What can hang from each mark:
zezepu: kitus letus sodumo zoned
vavid: kitus letus norufeg ripu
kitus: vavid zezepu
zovus: fuder letus zuva
zuva: zovus
letus: guvep vavid zovus
norufeg: vavid

Known rows, with every way that one mark hangs from another:
zuva[zovus[fuder letus[vavid[ripu]]]]: [-0.12 -0.20 -0.01 -0.04 -0.19 -0.06  0.08 -0.06 -0.01 -0.09 -0.11 -0.08
  0.20 -0.06  0.13  0.09 -0.04 -0.17  0.25 -0.08  0.19  0.03  0.08  0.12]
norufeg[vavid[letus ripu]]: [-0.17  0.14  0.11 -0.20 -0.20  0.18  0.25  0.42  0.21 -0.10  0.09 -0.05
  0.18  0.33 -0.12 -0.06  0.31 -0.01  0.14 -0.12 -0.42  0.06 -0.08 -0.09]
norufeg[vavid[letus[guvep] ripu]]: [-0.08  0.30  0.09 -0.10 -0.29  0.06  0.22  0.32  0.24 -0.07  0.08 -0.29
  0.13  0.32 -0.16 -0.11  0.23 -0.05  0.26 -0.07 -0.25  0.27 -0.06 -0.09]
zovus[fuder]: [-0.18 -0.29 -0.03 -0.22 -0.27 -0.10  0.20  0.44  0.03  0.02 -0.11  0.06
  0.22  0.21 -0.08  0.04  0.06  0.00  0.00  0.11 -0.11 -0.06  0.04  0.23]
kitus[zezepu]: [-0.24 -0.24  0.13 -0.17 -0.26 -0.36  0.28  0.51  0.17  0.16 -0.21 -0.27
  0.35  0.27 -0.25  0.08  0.23  0.11 -0.07  0.18 -0.27  0.04 -0.10  0.30]
norufeg[vavid[letus[zovus]]]: [-0.08 -0.07 -0.11 -0.24 -0.01  0.03  0.08  0.29  0.11 -0.23 -0.09 -0.15
  0.31  0.25 -0.10  0.10  0.01 -0.01  0.08 -0.29 -0.32  0.16 -0.03 -0.09]
zovus[fuder letus[vavid] zuva]: [-0.02 -0.48  0.06  0.10 -0.27  0.06  0.10  0.04 -0.05 -0.10 -0.25  0.23
  0.14 -0.04  0.31  0.14 -0.46 -0.11  0.28 -0.08  0.13 -0.08  0.18  0.34]
norufeg[vavid[kitus]]: [-0.31 -0.14 -0.06 -0.17 -0.05  0.00 -0.05  0.44 -0.07 -0.14  0.05  0.14
  0.21  0.22 -0.22 -0.10  0.26 -0.02  0.10  0.15 -0.50 -0.12 -0.06  0.04]
vavid[kitus[zezepu] letus[guvep] norufeg ripu]: [-0.06  0.30  0.20 -0.19 -0.41 -0.15  0.23  0.01  0.39  0.08  0.33 -0.37
  0.18  0.28  0.17 -0.43  0.45 -0.32  0.28 -0.06 -0.29  0.17 -0.16  0.02]
zuva[zovus[letus]]: [-0.13 -0.24  0.12 -0.25 -0.24 -0.40  0.10  0.29  0.06 -0.02 -0.30 -0.12
  0.25  0.12 -0.04  0.05  0.01 -0.04  0.04  0.12  0.00  0.04  0.09  0.14]
zovus[letus[guvep vavid]]: [-0.06 -0.12  0.12  0.12 -0.15 -0.31  0.06  0.09  0.02 -0.06 -0.09 -0.16
 -0.01  0.12  0.00  0.13 -0.24  0.00  0.31  0.01  0.21  0.33 -0.08  0.27]
zuva[zovus[fuder]]: [-0.19 -0.31 -0.07 -0.33 -0.28 -0.27  0.10  0.32  0.02  0.02 -0.29 -0.14
  0.36  0.06 -0.06  0.05  0.17 -0.11 -0.03  0.17 -0.08 -0.07  0.12  0.12]
letus[guvep vavid[kitus ripu]]: [-0.10  0.18  0.09 -0.01 -0.14  0.00  0.00  0.13  0.03 -0.03  0.21 -0.13
  0.04  0.14 -0.08 -0.12  0.29 -0.09  0.35  0.03 -0.12  0.16 -0.23  0.09]
vavid[kitus[zezepu[zoned]] norufeg ripu]: [-0.16  0.20  0.13 -0.32 -0.22 -0.25 -0.07  0.11  0.18  0.16  0.33 -0.13
  0.21  0.13  0.11 -0.39  0.71 -0.11 -0.02  0.30 -0.48 -0.04 -0.17  0.02]
letus[guvep zovus[fuder zuva]]: [ 0.12 -0.21 -0.13 -0.15 -0.43 -0.02  0.04  0.21  0.05 -0.02 -0.30 -0.18
  0.34  0.07  0.11  0.05 -0.34 -0.10  0.20 -0.11  0.15  0.11  0.22  0.19]
zezepu[kitus[vavid] sodumo zoned]: [-0.18 -0.02  0.27 -0.38 -0.15 -0.29 -0.23  0.27 -0.10 -0.02 -0.06 -0.10
 -0.23  0.06 -0.11 -0.10  0.44  0.08 -0.22  0.44 -0.64  0.25 -0.34 -0.13]
zezepu[kitus]: [-0.16 -0.09  0.19 -0.39 -0.27 -0.17 -0.03  0.47 -0.03 -0.08 -0.15  0.07
 -0.01  0.32 -0.13 -0.03  0.30  0.00 -0.07  0.13 -0.40 -0.07 -0.09 -0.01]
letus[guvep vavid[kitus norufeg]]: [-0.13  0.01  0.03 -0.07 -0.11 -0.20 -0.15 -0.01  0.09 -0.01  0.26 -0.06
  0.02  0.09  0.22 -0.24  0.23 -0.16  0.35  0.08 -0.09  0.23 -0.19  0.10]
zezepu[kitus[vavid[letus ripu]] sodumo zoned]: [-0.06  0.30  0.39 -0.41 -0.24 -0.02 -0.03  0.13  0.08 -0.08  0.13 -0.15
 -0.30  0.12  0.02 -0.22  0.59 -0.08 -0.13  0.17 -0.73  0.28 -0.38 -0.31]
vavid[kitus[zezepu] letus[zovus] norufeg ripu]: [-0.03  0.15  0.03 -0.32 -0.21  0.02  0.16 -0.02  0.33 -0.03  0.30 -0.25
  0.35  0.25  0.23 -0.32  0.39 -0.27  0.16 -0.34 -0.36  0.06 -0.16 -0.06]
kitus[vavid]: [-0.36 -0.14  0.05 -0.12 -0.25 -0.08  0.21  0.50  0.11  0.18 -0.16 -0.11
  0.19  0.17 -0.19 -0.03  0.20  0.34 -0.04  0.17 -0.35  0.17 -0.14  0.26]
zovus[letus]: [-0.13 -0.23  0.16 -0.14 -0.23 -0.22  0.19  0.40  0.06 -0.03 -0.11  0.07
  0.09  0.28 -0.05  0.03 -0.11  0.05  0.08  0.06 -0.02  0.05  0.02  0.25]
zovus[letus zuva]: [-0.01 -0.31  0.24 -0.12 -0.40 -0.09  0.18  0.39  0.08  0.00 -0.29  0.18
  0.16  0.20  0.14  0.00 -0.27  0.01  0.14  0.05 -0.05 -0.07  0.16  0.28]
zezepu[kitus letus[guvep zovus]]: [ 0.12  0.25  0.10 -0.40 -0.26 -0.16 -0.04  0.27 -0.10 -0.31 -0.03 -0.29
  0.04  0.10 -0.15 -0.02 -0.06 -0.18  0.11 -0.11 -0.06  0.29 -0.06 -0.26]
zovus[fuder letus[guvep vavid] zuva]: [ 0.06 -0.33  0.05  0.19 -0.38 -0.07  0.06 -0.04 -0.02 -0.06 -0.25  0.00
  0.09 -0.04  0.28  0.09 -0.54 -0.15  0.40 -0.04  0.28  0.11  0.19  0.34]
zovus[fuder letus[vavid]]: [-0.14 -0.39 -0.02  0.08 -0.11 -0.08  0.11  0.06 -0.08 -0.12 -0.07  0.14
  0.07  0.04  0.11  0.17 -0.30 -0.07  0.22 -0.07  0.15  0.04  0.03  0.31]
vavid[kitus letus ripu]: [-0.08  0.18  0.21 -0.31 -0.21  0.17  0.27  0.31  0.19 -0.09  0.23  0.07
  0.11  0.33  0.00 -0.24  0.42 -0.21  0.15 -0.11 -0.45 -0.09 -0.16 -0.03]
zuva[zovus[letus[vavid]]]: [-0.13 -0.30  0.09 -0.08 -0.07 -0.36  0.00  0.07 -0.01 -0.09 -0.28 -0.13
  0.21 -0.01  0.03  0.17 -0.05 -0.06  0.16  0.02  0.08  0.12 -0.01  0.16]

Rows:
[ 0.06 -0.33 -0.04 -0.03 -0.20  0.04  0.20  0.02 -0.05 -0.20 -0.22 -0.23
  0.52 -0.24  0.14  0.22 -0.40 -0.21  0.19 -0.25  0.05  0.07  0.06  0.12] -> kitus[zezepu[letus[vavid zovus[fuder zuva]]]]
[-0.26  0.17  0.00 -0.17 -0.07 -0.12 -0.10  0.25  0.00  0.00  0.15 -0.19
  0.28  0.12 -0.28 -0.16  0.58  0.00 -0.03  0.31 -0.66 -0.09 -0.13  0.00] -> norufeg[vavid[kitus[zezepu[zoned]] ripu]]
[-0.10 -0.18 -0.25 -0.20 -0.06  0.13  0.09  0.16  0.05 -0.26 -0.08 -0.08
  0.34  0.18 -0.02  0.09 -0.14 -0.12  0.10 -0.33 -0.21  0.06  0.08 -0.05] -> norufeg[vavid[letus[zovus[fuder]]]]
[-0.15  0.48  0.19 -0.09 -0.39 -0.24  0.25  0.22  0.13  0.17  0.10 -0.67
  0.23 -0.11 -0.27 -0.15  0.35  0.16  0.00  0.34 -0.28  0.47 -0.20  0.03] -> kitus[vavid[ripu] zezepu[letus[guvep] zoned]]
[ 0.09  0.06 -0.10 -0.42 -0.06 -0.11  0.01  0.20 -0.14 -0.23  0.07 -0.10
  0.27 -0.11 -0.02  0.07 -0.06 -0.13 -0.06  0.03 -0.05  0.14  0.02 -0.13] -> zezepu[letus[zovus[fuder]] zoned]
[ 0.14 -0.15  0.12 -0.32 -0.27  0.06  0.18  0.29  0.20 -0.12 -0.28 -0.06
  0.34  0.21  0.18  0.06 -0.13 -0.09  0.09 -0.31 -0.22  0.03  0.07  0.03] -> vavid[letus[zovus[zuva]]]
[-0.26 -0.19  0.27 -0.17 -0.30 -0.29  0.33  0.14  0.39  0.16  0.07 -0.38
  0.13  0.15  0.18 -0.21  0.30 -0.05  0.00  0.08 -0.44  0.43 -0.35  0.11] -> kitus[vavid[letus norufeg] zezepu[sodumo]]
[-0.11 -0.04  0.06 -0.06 -0.20 -0.31 -0.05  0.11  0.18  0.08  0.11 -0.19
  0.05  0.12  0.18 -0.07  0.14  0.00  0.29  0.08  0.07  0.38 -0.15  0.12] -> letus[guvep vavid[norufeg]]
[ 0.02 -0.35 -0.20 -0.14 -0.13  0.20 -0.22 -0.18 -0.03 -0.16  0.07  0.22
  0.28 -0.10  0.56 -0.15 -0.15 -0.29  0.32 -0.26 -0.06 -0.10  0.09  0.08] -> letus[vavid[kitus norufeg] zovus[fuder zuva]]
[ 0.02  0.03 -0.19  0.00 -0.17  0.07  0.02 -0.02  0.03 -0.06  0.04 -0.31
  0.19  0.05  0.00  0.13 -0.08 -0.05  0.33 -0.26  0.26  0.32 -0.05  0.08] -> letus[guvep vavid[ripu] zovus[fuder]]
[ 0.06  0.10  0.35 -0.28 -0.21 -0.30 -0.14  0.02 -0.05 -0.30  0.30 -0.15
 -0.31 -0.02  0.25 -0.17  0.12 -0.42  0.30  0.11 -0.04  0.52 -0.35 -0.36] -> zezepu[kitus letus[guvep vavid[norufeg]] sodumo]
[-0.29  0.07 -0.01 -0.16 -0.12  0.19  0.01  0.44 -0.01 -0.10  0.19  0.11
  0.18  0.27 -0.22 -0.20  0.40 -0.02  0.17  0.10 -0.48 -0.12 -0.09 -0.04] -> norufeg[vavid[kitus ripu]]
[-0.01 -0.05  0.33 -0.51 -0.12 -0.41 -0.26  0.34 -0.12 -0.15 -0.02  0.01
 -0.25  0.18 -0.09 -0.03  0.44 -0.15 -0.21  0.41 -0.50  0.12 -0.28 -0.21] -> zezepu[kitus sodumo zoned]
[-0.03  0.13  0.13 -0.07 -0.05 -0.11  0.07  0.14 -0.10 -0.24  0.20 -0.12
  0.06 -0.06 -0.07 -0.06  0.02 -0.24  0.33  0.06 -0.06  0.24 -0.22 -0.02] -> zezepu[letus[guvep vavid[kitus]]]
[-0.25  0.11  0.08 -0.12 -0.15  0.10  0.23  0.24  0.18 -0.10  0.14 -0.18
  0.32  0.27 -0.19 -0.18  0.42 -0.17  0.14 -0.07 -0.64 -0.09 -0.13 -0.01] -> norufeg[vavid[kitus[zezepu] letus ripu]]
[ 0.06 -0.27  0.08  0.01 -0.55 -0.10  0.16  0.18  0.05  0.01 -0.27  0.01
  0.13  0.10  0.19 -0.03 -0.49 -0.15  0.29  0.05  0.22  0.04  0.30  0.32] -> zovus[fuder letus[guvep] zuva]
[-0.09 -0.19  0.35 -0.26 -0.21 -0.39  0.38  0.49  0.05 -0.09  0.02 -0.30
  0.19  0.08 -0.21  0.06  0.09 -0.21 -0.02  0.23 -0.19  0.29 -0.29  0.00] -> kitus[zezepu[letus sodumo]]
[ 0.00  0.34  0.20 -0.21 -0.30  0.04  0.22  0.21  0.22 -0.06  0.22 -0.16
  0.05  0.32 -0.04 -0.27  0.34 -0.25  0.27 -0.07 -0.28  0.11 -0.15 -0.02] -> vavid[kitus letus[guvep] ripu]
[-0.02 -0.08  0.34 -0.19  0.07 -0.50  0.08  0.14 -0.08 -0.16  0.09 -0.34
  0.09 -0.18 -0.11  0.17  0.20 -0.20 -0.04  0.32 -0.23  0.39 -0.40 -0.07] -> kitus[zezepu[letus[vavid] sodumo zoned]]
[-0.12  0.00  0.12 -0.03 -0.11  0.09 -0.03 -0.08  0.08 -0.09  0.41  0.23
 -0.04  0.13  0.36 -0.29  0.16 -0.18  0.39 -0.11 -0.05  0.05 -0.14  0.08] -> zovus[letus[vavid[kitus norufeg ripu]]]
[-0.24  0.16  0.18 -0.16 -0.31  0.19  0.40  0.35  0.31  0.11  0.03 -0.17
  0.14  0.25 -0.06 -0.15  0.35  0.19  0.06 -0.08 -0.43  0.19 -0.18  0.08] -> kitus[vavid[letus ripu]]
[-0.13 -0.36 -0.03 -0.22 -0.30 -0.30  0.11  0.17 -0.01 -0.05 -0.28 -0.05
  0.28  0.04  0.03  0.05 -0.13 -0.16  0.07  0.08  0.11 -0.06  0.21  0.19] -> zuva[zovus[fuder letus]]
[-0.06  0.27  0.20 -0.03 -0.33 -0.20  0.26  0.06  0.23  0.03  0.31 -0.48
  0.19 -0.02  0.12 -0.15  0.21 -0.16  0.35  0.01  0.09  0.45 -0.22 -0.03] -> kitus[zezepu[letus[guvep vavid[norufeg ripu]]]]
[ 0.13  0.33  0.05 -0.31 -0.35 -0.02  0.14  0.06  0.39  0.00  0.24 -0.36
  0.14  0.30  0.26 -0.24  0.19 -0.15  0.28 -0.32  0.04  0.42 -0.08 -0.15] -> vavid[letus[guvep zovus] norufeg ripu]
[-0.31  0.14  0.15 -0.24 -0.39  0.15  0.08  0.41  0.06  0.08 -0.04 -0.06
 -0.03  0.23 -0.15 -0.18  0.46  0.23 -0.03  0.10 -0.54  0.05 -0.18  0.00] -> zezepu[kitus[vavid[ripu]]]
[-0.02  0.16  0.13 -0.31  0.08 -0.16 -0.19 -0.03 -0.10 -0.22  0.46  0.12
  0.01 -0.18  0.29 -0.25  0.34 -0.25  0.15  0.20 -0.30  0.13 -0.24 -0.19] -> zezepu[letus[vavid[kitus norufeg]] zoned]
[ 0.12  0.19  0.06 -0.22 -0.09 -0.13 -0.13  0.05 -0.18 -0.39 -0.01 -0.30
  0.00 -0.04 -0.06  0.10 -0.11 -0.19  0.23 -0.21  0.01  0.37 -0.16 -0.26] -> zezepu[kitus letus[guvep vavid zovus]]
[ 0.05 -0.37 -0.12 -0.24 -0.33  0.09  0.08  0.30  0.03 -0.04 -0.30  0.05
  0.39  0.08  0.13  0.09 -0.26 -0.06  0.09 -0.15 -0.02 -0.09  0.21  0.18] -> letus[zovus[fuder zuva]]
